In the rows, zero is written as 128.
Known rows, with every step that occurs:
zafi-soliz-pidu-berun-rusan: [180  70 134 126 180 110 107  76  88 143 178 138  85 128 110 124 167 127
 151 116 142 146 121 114  85]
berun-rusan-famup-zafi-soliz-pidu: [155  80 159 136 183  97 111 104  97 157 170 127  88 135 111 107 165 154
 147 146 126 129  97 123  99]
zezol-zadez-tiguz: [237 120  90 152 133 125 127 109 124  98  60 114 109 100 128 100 153 106
 192 101 134 115 142 135  87]
pidu-berun-rusan: [223  91 127 132 172 122 105  83 117 119 157 153 109 113 109 130 148  89
 167 105 149 147 113 124  83]
tiguz-famup-rusan-berun: [223 107 114 143 149 120 111 108 110 121 147 152  91 112 101 115 155 125
 151  87 137 157 102 122  89]
soliz-pidu-berun-rusan-famup: [184  80 140 143 183 106 105  84 119 145 195 148  94 124 103 122 158 120
 161 127 142 142 114 127  87]
zezol-zadez-tiguz-famup-zafi-soliz-pidu-berun: [171  98 104 148 150 112 132 111  73 149 109  92 102 130 128 115 168 154
 154 113 103 116 123 113  91]
tiguz-famup-rusan-berun-pidu-soliz: [188  89 122 150 172 116 103 102  96 140 178 150 103 128 105 119 152 150
 143 111 135 145 103 105 105]
zafi-soliz-pidu-berun-rusan-famup: [166  70 149 137 187  97 112  86 104 155 202 137  82 134 109 114 166 140
 151 138 137 134 103 119  85]
fopa-famup-tiguz-zadez-zezol: [251 128 104 160 157 114 149 111 108 105  69 135 106 101 145 116 146 117
 183 113 133 114 155 136  92]
zezol-zadez-tiguz-famup: [233 125  94 152 127 128 132 126 120 106  59 115 112  96 122  95 154 118
 182  97 125 116 135 131  85]
fopa-famup: [226 111 120 138 161 113 125 111 124 117 101 142  88 105 113 108 149 128
 168 122 140 135 114 134  88]
tiguz-zadez: [237 117 109 142 147 122 116 107 114 114  68 139  99 115 123 103 161 106
 183 109 135 134 137 127  83]
zafi-soliz-pidu-berun-rusan-famup-fopa: [167  74 152 132 198  85 119  85  92 168 199 141  86 133 117 131 152 142
 141 132 145 132 114 128  88]
zezol-zadez-tiguz-famup-lefofo: [228 146  91 168 123 126 125 117 124 105  73 100 114 107 121  93 143 116
 178  94 118 132 115 126  89]
pidu-berun-rusan-famup-zafi-soliz: [175  83 160 139 188 100 117 102 102 150 188 134 105 136 118 121 153 130
 146 144 128 124  72 118  91]
zafi-soliz-pidu-berun-rusan-famup-tiguz: [177  73 153 148 193  96 120  75  93 151 201 139  83 125 124 130 159 151
 158 132 147 133 118 126  86]
lefofo-famup-zafi-soliz-pidu-berun: [153  96 147 134 179  97 104  90  95 165 150 116  78 144 111 122 173 170
 152 128 102 144  96 116  85]
rusan-berun-pidu: [208  93 126 136 169 112 107  92 119 121 141 145  99 118 106 119 163 121
 177 116 144 143 130 124  99]
zadez-tiguz-famup-lefofo: [225 139 107 162 129 124 122 114 128 112  87 107 108 103 113 100 145 127
 172  97 121 146 111 131  92]
lefofo-famup-zafi: [200 126 141 139 162 112 103 109 131 132  99 129  97 119 107 112 156 144
 172 117 113 142  95 132  89]
zezol-zadez-tiguz-famup-rusan-berun-pidu-soliz-zafi: [183  91 104 167 165 112 124 133  88 134 162 107 126 119 130 115 132 147
 147 114 117 104 109 103 112]
soliz-pidu-berun-rusan: [197  80 122 132 176 119  99  73 106 134 171 147  96 120 104 131 159 105
 162 107 146 154 132 123  87]
zadez-tiguz-famup-rusan-berun-pidu: [218 102 100 154 150 120 122 111 111 122 155 132 110 106 112 119 149 129
 161  91 132 143 123 125 106]
pidu-berun: [223 102 119 135 161 119 109  84 117 122 117 141  96 118 110 123 158 113
 176 106 142 145 118 125  78]
zezol-zadez-tiguz-famup-zafi-soliz-pidu: [175 107 107 147 141 113 132 124  79 140  78  90  99 122 127  98 170 161
 160 115 105 113 129 120  97]

Rows:
[204 105 125 145 171 107  98  91 130 131 183 150  89 124 102 122 152 137
 165 105 130 157  99 123  97] : lefofo-famup-rusan-berun-pidu
[174  74 133 149 188 106 101 105  90 142 188 131 105 131 116 128 140 148
 144 123 136 131  96 103 112] : famup-rusan-berun-pidu-soliz-zafi
[248 122 112 156 163 115 140 111 107 113  85 141  97 104 144 118 145 126
 180 120 142 126 144 137  88] : fopa-famup-tiguz-zadez
[161  89 147 153 181  97 103  76 108 154 216 123  83 145 107 112 154 137
 146 137 132 148  83 113  89] : zafi-soliz-pidu-berun-rusan-famup-lefofo
[174  83 144 143 186 108 106 112  99 142 126 118 107 125 116 116 145 154
 164 137 133 119 111 109 105] : berun-pidu-soliz-zafi
[192  86 134 160 183  99 136  86  90 143 169 133  98 128 143 124 160 127
 166 129 130 113 143 121  88] : zafi-soliz-pidu-berun-rusan-famup-tiguz-zadez-zezol
[178  80 125 130 168 105 110  76  87 147 135 126  71 133 111 117 178 149
 160 118 134 143 126 115  80] : zafi-soliz-pidu-berun
[236 115 124 149 168 113 132 101 113 114 102 141  89  98 128 123 145 140
 175 116 150 137 129 142  89] : fopa-famup-tiguz
[165  73 140 126 184 109 104  81  76 154 177 128  96 137 113 131 165 132
 142 123 128 143 108 113  95] : famup-zafi-soliz-pidu-berun-rusan
[209  91 143 143 178 110 111  94 132 130 182 154 107 119 108 122 146 103
 165 126 145 135  96 128  83] : pidu-berun-rusan-famup
[187  81 141 156 188 100 128  86  87 151 185 137  91 132 141 122 160 137
 161 136 140 123 131 122  84] : zafi-soliz-pidu-berun-rusan-famup-tiguz-zadez
[197  90 115 135 166 113 102  76 104 137 129 135  84 124 104 125 169 128
 171 107 138 154 137 124  82] : soliz-pidu-berun
[168  81 128 137 168 114 125 108  77 152 165 109 112 122 120 126 159 141
 139 115 112 130 115 117  98] : zadez-tiguz-famup-zafi-soliz-pidu-berun-rusan
[240 124 102 146 141 122 125 108 119 105  54 132 108 110 125 100 161  97
 188 103 125 123 149 126  85] : tiguz-zadez-zezol
[182  88 129 129 160 107 110  90  94 137 105 124  66 125 108 102 179 157
 164 118 136 142 132 122  86] : zafi-soliz-pidu
[234 118  82 159 130 123 127 117 112 106 122 127 109 102 121 107 149 111
 165  82 126 128 120 125  91] : zezol-zadez-tiguz-famup-rusan-berun
[234 110 136 160 171 114 126 105 122 118 134 153 111 107 137 114 143 108
 180 125 149 124 128 138  88] : berun-rusan-famup-tiguz-zadez
[217 135 123 152 141 122 106 104 123 121  98 126  95 117 101 102 150 130
 166 100 129 162  96 123  85] : tiguz-famup-lefofo
[210  99 115 143 163 118 106 100 106 130 168 149  96 120 101 121 154 132
 154  94 140 157 110 117  99] : tiguz-famup-rusan-berun-pidu
[193 103 139 134 170 102 133 119  95 136 108 122  86 125 122 109 157 156
 148 139 122 123  91 124  96] : fopa-famup-zafi-soliz
[163  89 146 152 194  98  97 112 112 150 203 131 100 134 112 123 138 164
 145 129 118 132  81 105 108] : lefofo-famup-rusan-berun-pidu-soliz-zafi
[185  85 141 139 195  95 111  83 107 159 191 150  98 123 111 140 143 122
 152 121 150 142 124 136  90] : soliz-pidu-berun-rusan-famup-fopa
[227 103 108 146 164 110 120 104 115 116 164 154  85 113 111 119 145 122
 150 108 142 147 100 128  96] : fopa-famup-rusan-berun
[216 131 137 133 168 103 112 100 131 135  96 141  91 109 112 121 144 140
 171 105 133 144 119 143  82] : lefofo-famup-fopa
[252 127 106 157 148 122 133  98 108 101  55 134 109 104 141 117 156 109
 195  98 136 122 162 133  87] : famup-tiguz-zadez-zezol
[230 119 110 145 134 127 130 123 124 113  73 121 107  93 114 102 155 129
 176  98 128 130 131 136  86] : zadez-tiguz-famup
[165  74 138 131 194 101 121  95  78 156 191 130  92 136 119 132 155 141
 130 139 125 135  99 115 100] : fopa-famup-zafi-soliz-pidu-berun-rusan
[175  76 131 154 198  99 117 118  93 144 205 134 101 130 120 127 130 155
 133 138 133 123  87 105 116] : fopa-famup-rusan-berun-pidu-soliz-zafi
[233 110 105 146 160 116 121 104 113 119 128 145  82 110 112 115 143 128
 156 106 143 148 100 130  92] : fopa-famup-rusan
